Each row was made from one small tree. The marks that hang from a mark follow it in brackets, in alphabetical order. Every link used is in the known rows. Write each row's tree.
Known rows
A[G H N S]: [ 0.19 -0.12  0.62  0.03 -0.33 -0.53  0.60  0.07  0.01 -0.12 -0.44  0.07
  0.33  0.51 -0.09  0.46  0.42  0.20  0.00]
C[X[H[A[S]]]]: [-0.16 -0.10  0.08  0.00  0.13  0.04  0.44 -0.07 -0.17  0.14 -0.11 -0.08
 -0.08 -0.03 -0.37 -0.05 -0.24 -0.12  0.16]
A[C N]: [-0.01 -0.17  0.57 -0.05 -0.08 -0.26  0.42 -0.25  0.24 -0.28  0.19  0.01
  0.07  0.22  0.14  0.34  0.16  0.13  0.02]
X[C]: [-0.12  0.00  0.18 -0.08 -0.25  0.11  0.02 -0.05  0.24 -0.17 -0.22 -0.12
 -0.11 -0.04  0.18  0.24 -0.07  0.24  0.06]
X[C S]: [-0.18 -0.21  0.30 -0.18 -0.47  0.29  0.20 -0.14  0.20 -0.04 -0.31  0.03
 -0.17  0.13  0.16  0.44 -0.21  0.24 -0.05]
N[A[C[X] H S]]: [ 0.02  0.09  0.44 -0.05 -0.11 -0.41  0.67 -0.04  0.08 -0.09 -0.33 -0.20
 -0.01 -0.01 -0.44  0.14  0.39 -0.07  0.21]
H[A[G]]: [ 0.00  0.02  0.15  0.18 -0.17 -0.06  0.41  0.06  0.28 -0.12  0.05  0.01
 -0.01 -0.16 -0.10  0.05  0.12  0.29  0.16]
H[A[C G S]]: [ 0.09  0.13  0.37  0.20 -0.11 -0.24  0.61  0.15  0.30 -0.26  0.13  0.06
 -0.07 -0.08 -0.23  0.30  0.42 -0.01  0.34]
A[G N]: [ 0.02 -0.16  0.42  0.16 -0.19 -0.26  0.39 -0.22  0.20 -0.23 -0.10 -0.05
  0.12  0.26  0.12  0.26  0.14  0.35 -0.12]
A[C]: [-0.09 -0.04  0.42  0.01  0.02 -0.14  0.31 -0.13  0.23 -0.33  0.06 -0.05
 -0.13 -0.01  0.01  0.18  0.09  0.02  0.09]
N[A[C[X] G S]]: [ 0.01  0.19  0.38  0.25 -0.01 -0.37  0.69 -0.17  0.21 -0.27 -0.21 -0.32
 -0.19 -0.09 -0.40  0.16  0.45 -0.09  0.18]
S[X[C H]]: [-0.27  0.00  0.18 -0.09 -0.09  0.06  0.28 -0.21  0.17 -0.14 -0.30 -0.35
  0.04 -0.15 -0.05  0.07 -0.11  0.36  0.04]
X[C H[A[G]] S]: [ 0.02 -0.20  0.25  0.06 -0.51  0.30  0.50 -0.23  0.18  0.15 -0.21 -0.09
  0.05 -0.01 -0.04  0.61 -0.18  0.40  0.18]
N[A[C H S]]: [ 0.11  0.13  0.49 -0.02 -0.22 -0.40  0.64  0.01  0.15 -0.11 -0.27 -0.12
  0.07  0.07 -0.31  0.27  0.48  0.07  0.32]
N[A[C S]]: [ 0.01  0.19  0.37  0.09 -0.09 -0.23  0.57 -0.06  0.21 -0.17 -0.07 -0.14
 -0.13  0.01 -0.26  0.22  0.40 -0.02  0.35]
C[X[S]]: [-0.34 -0.30  0.22 -0.16 -0.04  0.12  0.33 -0.19 -0.07  0.02 -0.27  0.01
 -0.27  0.11 -0.18 -0.05 -0.36 -0.08 -0.24]
N[A[C G H]]: [ 0.14  0.09  0.49  0.18 -0.27 -0.46  0.62 -0.20  0.33 -0.25 -0.28 -0.32
  0.12 -0.12 -0.23  0.25  0.49  0.34  0.12]
X[H S]: [-0.14 -0.36  0.31 -0.03 -0.19  0.24  0.43 -0.30 -0.14  0.19 -0.25  0.06
 -0.03  0.31 -0.10  0.32 -0.40  0.19  0.04]
N[A[C[X[H]] G]]: [-0.01  0.07  0.33  0.29  0.00 -0.28  0.64 -0.42  0.22 -0.20 -0.16 -0.48
 -0.07 -0.22 -0.34  0.12  0.22  0.14  0.12]
X[C H[A[N]] S]: [ 0.00 -0.32  0.30 -0.13 -0.55  0.31  0.50 -0.27  0.13  0.27 -0.06  0.03
  0.16  0.15  0.07  0.65 -0.24  0.41  0.19]
S[X[H]]: [-0.29 -0.06  0.20 -0.04  0.08 -0.03  0.38 -0.21  0.04 -0.11 -0.21 -0.25
  0.05 -0.06 -0.18 -0.13 -0.14  0.29  0.01]

Write each row's tree
[-0.16  0.12  0.14 -0.06 -0.08 -0.05  0.50  0.26  0.17 -0.06  0.03  0.10
 -0.04 -0.08 -0.27 -0.07  0.19  0.09  0.28] -> H[A[S[X]]]
[-0.03 -0.15  0.56 -0.03  0.11 -0.29  0.64 -0.23 -0.08 -0.11  0.01 -0.05
  0.01  0.34 -0.22  0.38  0.11 -0.27  0.12] -> A[C[X[H]] N S]
[ 0.04  0.10  0.20  0.19 -0.16 -0.12  0.51  0.21  0.18 -0.10 -0.02  0.11
 -0.04 -0.02 -0.21  0.16  0.27  0.10  0.29] -> H[A[G S]]
[-0.10 -0.28  0.29 -0.10 -0.40  0.34  0.30 -0.31  0.02  0.14 -0.36 -0.09
 -0.03  0.18  0.06  0.56 -0.36  0.28  0.08] -> X[C H S]
[-0.29 -0.36  0.22 -0.09  0.02  0.18  0.42 -0.34 -0.22  0.17 -0.30 -0.09
 -0.15  0.14 -0.24  0.05 -0.49 -0.04 -0.14] -> C[X[H S]]
[-0.04 -0.23  0.20 -0.09 -0.48  0.38  0.42 -0.19  0.12  0.24 -0.14 -0.01
  0.04  0.02 -0.02  0.56 -0.29  0.34  0.23] -> X[C H[A] S]
[ 0.05 -0.01  0.29  0.10 -0.01 -0.03  0.56 -0.02  0.01  0.05  0.10  0.02
  0.06  0.03 -0.26  0.31  0.05  0.02  0.45] -> X[H[A[C S]]]
[-0.09  0.13  0.31  0.17 -0.11 -0.16  0.49 -0.04  0.14 -0.26 -0.46 -0.30
 -0.01  0.04 -0.23  0.28  0.24  0.15  0.13] -> A[G S[X[C H]]]
[-0.22  0.04  0.12 -0.08 -0.15  0.09  0.38 -0.11  0.25 -0.06 -0.13 -0.28
  0.09 -0.28 -0.11  0.05 -0.05  0.40  0.16] -> S[X[C H[A]]]
[-0.07  0.15  0.32 -0.10 -0.23 -0.33  0.61  0.07  0.10 -0.03 -0.46 -0.17
  0.12  0.03 -0.37 -0.01  0.41  0.24  0.19] -> N[A[H S[X]]]
[-0.14  0.01  0.41 -0.22 -0.13 -0.33  0.48  0.25 -0.03 -0.11 -0.50  0.01
  0.12  0.20 -0.29  0.02  0.26  0.08  0.05] -> A[H S[X]]
[-0.13  0.07  0.28  0.05  0.01 -0.19  0.50 -0.28  0.23 -0.17 -0.05 -0.31
 -0.17 -0.21 -0.26 -0.03  0.16  0.05  0.11] -> N[A[C[X]]]
[ 0.05  0.14  0.39  0.28 -0.13 -0.30  0.56 -0.28  0.38 -0.31 -0.09 -0.34
 -0.08 -0.18 -0.18  0.19  0.40  0.25  0.16] -> N[A[C G]]
[ 0.02 -0.09  0.39  0.11 -0.10 -0.28  0.65 -0.17  0.34 -0.22  0.25 -0.07
  0.06 -0.13 -0.12  0.19  0.24  0.15  0.04] -> H[A[C[X] G N]]
[-0.10 -0.20  0.16  0.09  0.05 -0.06  0.50 -0.27 -0.05  0.09 -0.05 -0.18
  0.07 -0.03 -0.24  0.01 -0.20  0.11  0.00] -> C[X[H[A[G N]]]]
[ 0.16  0.03  0.50  0.16 -0.20 -0.33  0.71  0.05  0.33 -0.22  0.22  0.11
  0.09  0.09 -0.14  0.43  0.48  0.08  0.28] -> H[A[C G N S]]
[ 0.08  0.05  0.33  0.15 -0.32 -0.35  0.51 -0.13  0.21 -0.09 -0.44 -0.27
  0.16 -0.05 -0.21  0.10  0.33  0.45  0.07] -> N[A[G H]]
[ 0.10  0.00  0.31  0.14 -0.24 -0.21  0.59  0.13  0.20 -0.07  0.08  0.15
  0.12  0.17 -0.11  0.29  0.32  0.18  0.23] -> H[A[G N S]]
[-0.11  0.21  0.18  0.03 -0.17 -0.08  0.53 -0.10  0.15 -0.02 -0.33 -0.32
 -0.02 -0.06 -0.30  0.12  0.24  0.22  0.31] -> N[A[S[X[C H]]]]
[ 0.08  0.01  0.14  0.17 -0.30  0.11  0.32 -0.15  0.23  0.01 -0.13 -0.25
  0.12 -0.19 -0.02  0.41 -0.05  0.40  0.30] -> X[C H[A[G]]]
[ 0.13 -0.24  0.56  0.02 -0.36 -0.47  0.47 -0.13  0.13 -0.15 -0.35 -0.03
  0.38  0.33  0.05  0.33  0.25  0.45 -0.17] -> A[G H N]
[ 0.00 -0.08  0.77 -0.25 -0.17 -0.60  0.73  0.02  0.15 -0.27 -0.19  0.01
  0.29  0.32 -0.18  0.36  0.52  0.07  0.05] -> A[C H N S[X]]
